In the rows, zero is written as 128.
Known rows, with every way that one mark hangs from another:
[U J Q]: [128 140 123 151 123 144 123 151 164 117 109 148 137 151 138 138 111 132
 148 149 155]
[G [Q [U [B D] J T Z]]]: [103 155 118 175  73 144 114 136 108  84 128 160  95 148 172 159 140 116
 162  94 133]
[Q G [U [B D] T]]: [100 140 124 141  78 114  86 171 142 111 151 129  73 139 178 133 104 129
 152 108 155]
[Z D [U J N [Q G] T]]: [121 158 129  91  63 163  98 154 132 122 114 202  92 171 189 106  88  78
 119 114 126]
[Q U]: [111 106 163 138 125 136 126 137 183 116 148  96 136 141 147 115 120 151
 166 141 163]
[J [F [N U]]]: [ 81  87 203 156 142 124 166 193 252 157 130 131 204 127 107  92 117 122
 217 147 208]
[G [Q [U [J F]]]]: [ 75 136 158 165 119 163 126 152 174  94 123 162 158 151 136 114 109 116
 209 115 167]
[Z D [U J T]]: [ 89 131 102  83  85 121 129 133 142 118 145 144 122 156 164 102 120 104
 136 160 165]
[U N Q]: [137 127 178 157 138 143 116 138 201 162 107 139 139 159 176 133 114 141
 142 135 137]
[U B N]: [101 113 159 171 133 105 119 162 200 208 122  94 108 147 171 130 109 157
 156 113 150]
[Z [U B [J F] Q T]]: [100 135  85 133  82 152 112 171 139 145  98 174  88 145 149 103 116  97
 176 127 143]
[U J]: [107 127 118 144 139 108 135 148 183 135 133 116 149 140 129 124 112 142
 157 155 184]
[B D]: [ 97 108 147 156 141  82 132 143 195 121 162 100 170 154 169 161 137 172
 144 189 182]
[F N]: [100 101 184 148 147 110 157 167 234 162 140  94 172 125 145 114 105 154
 179 153 197]
[Q G [U J [Z D]]]: [128 135 156 126  71 136 130 173 112  70 139 148 120 137 154 136  93 126
 113  81 146]
[Z D [U J [N F] Q]]: [108 143 167 120  86 160 108 166 160 138 101 189 157 173 156 116 112 121
 134 143 136]
[Q G [U B]]: [100 118 156 146  97 137 108 186 152 125 146 100  77 136 165 117  89 155
 165  96 150]
[Z D]: [ 85 109 166 121 124  89 144 147 187 130 152  99 166 153 175 133 121 158
 132 159 175]
[U J Z]: [143 122 127 149 126 104 155 144 152 120 127 121 149 124 140 141 131 151
 130 129 163]
[Z D [U [J F] [Q G]]]: [ 88 127 143 109  74 157 127 195 136  92 121 188 139 165 166 115  86 108
 144 133 149]
[F [N [U T]]]: [107 109 177 126 128 129 152 154 231 152 140 122 158 123 124  85 128 108
 198 155 196]

Rows:
[130 145 171 129 123 126  85 134 212 159 112 152 150 128 140  84 124 122
 166 115 163]  [Q [U [N F] T]]
[132 132 159 148 104 103 142 148 156 148 112 148 154 150 159 152 115 125
  98  96 146]  [U J N [Z D]]
[139 159 128 115 104 161  90 141 174 153  91 199 132 147 146  86 124 103
 158 143 141]  [Z [U J [N F] Q T]]
[110 163 120 160  80 133  87 180 160 123 101 195 137 148 108 130 152 111
 174 153 159]  [N F [U [B D] J Q T]]
[102 127 144 168 144 107 123 171 221 182  99 159 175 144 119 114  94 111
 168 115 182]  [U [J F] N]
[111 150 114 146 134  97 106 151 215 186  93 180 155 134 124  95 100  80
 165 108 184]  [U [J F] N T]
[ 73 111 120  94  77 111 127 146 142 148 151 109  88 153 198 109 128 131
 141 146 150]  [Z D [U B T]]
[125 126 113 159  99  68 128 142 140 139 140 113 107 126 191 169 157 154
 120 127 150]  [U [B D] T Z]
[108 110 183 114  94 161 127 142 164 138 127 145 130 183 202 127 117 131
 125 149 122]  [Z D [U N Q]]
[ 87 133 173 159  89 153 144 154 138  73 122 172 167 151 156 140 120 117
 167  88 149]  [G [Q [U [J F] [Z D]]]]
[123 110 137 162  97 132 154 170 139 133 129 117 112 134 118 135 146 134
 160 117 149]  [N [U B J Z]]
[114 131 149 154 106 135 111 190 152 136 121 123  83 143 188 138  96 162
 151 116 136]  [U B [Q G]]
[ 98 146 169 167 118 177 113 132 173 119 120 156 131 166 152 121 103 114
 189 103 143]  [G [Q [U J N]]]
[132 123 153 111  83 116 132 121 138  96 140 128 127 130 174 126 138 125
 117 105 145]  [Q [U T [Z D]]]
[135 136 144 126 101 181 111 164 152 132 115 172  98 164 169 109  88 115
 148 129 127]  [Z [U J N [Q G]]]
[134 126 150 118 116 154 124 127 184 116 128 149 130 145 146 103 149 110
 172 164 152]  [N [U Q T]]
[121 152 163 128  94 142  91 189 175 132 108 175 116 124 142  89 133 130
 185 129 153]  [N F [U B [Q G] T]]
[116 143 140 143  88 137  82 158 166 166 109 173 110 159 186 126 142 134
 152 149 128]  [Z [U [B D] [N F] Q T]]
[ 98 126 125 140  68 107 143 178 139 134 112 169 130 132 122 121 141  87
 152  94 161]  [N [U B [J F] T [Z D]]]
[156 121 195 144 107 144 121 157 159 120 134 132 115 129 175 123 100 143
 131  75 132]  [Q G [U N Z]]
[105 146 172 143 121 163 104 108 187 127 127 152 121 152 183 104 121 109
 187 108 143]  [G [Q [U N T]]]
[100 109 159 174  96 145 125 170 161 119 137 127 117 170 153 161 149 144
 167 165 140]  [N [U [B D] Q]]
[ 75 140 140 173  99 168 116 153 142 109 128 130  99 157 152 131 109 132
 198 103 144]  [G [Q [U B J]]]
[ 88 129  70 132  84 113 111 151 135 137 145 131  85 155 160 131 131 119
 156 161 159]  [Z [U [B D] J T]]
[146 140 190 111  87 132 128 147 162  98 111 187 180 129 150 113 173 128
 136 140 146]  [N F [U Q T [Z D]]]
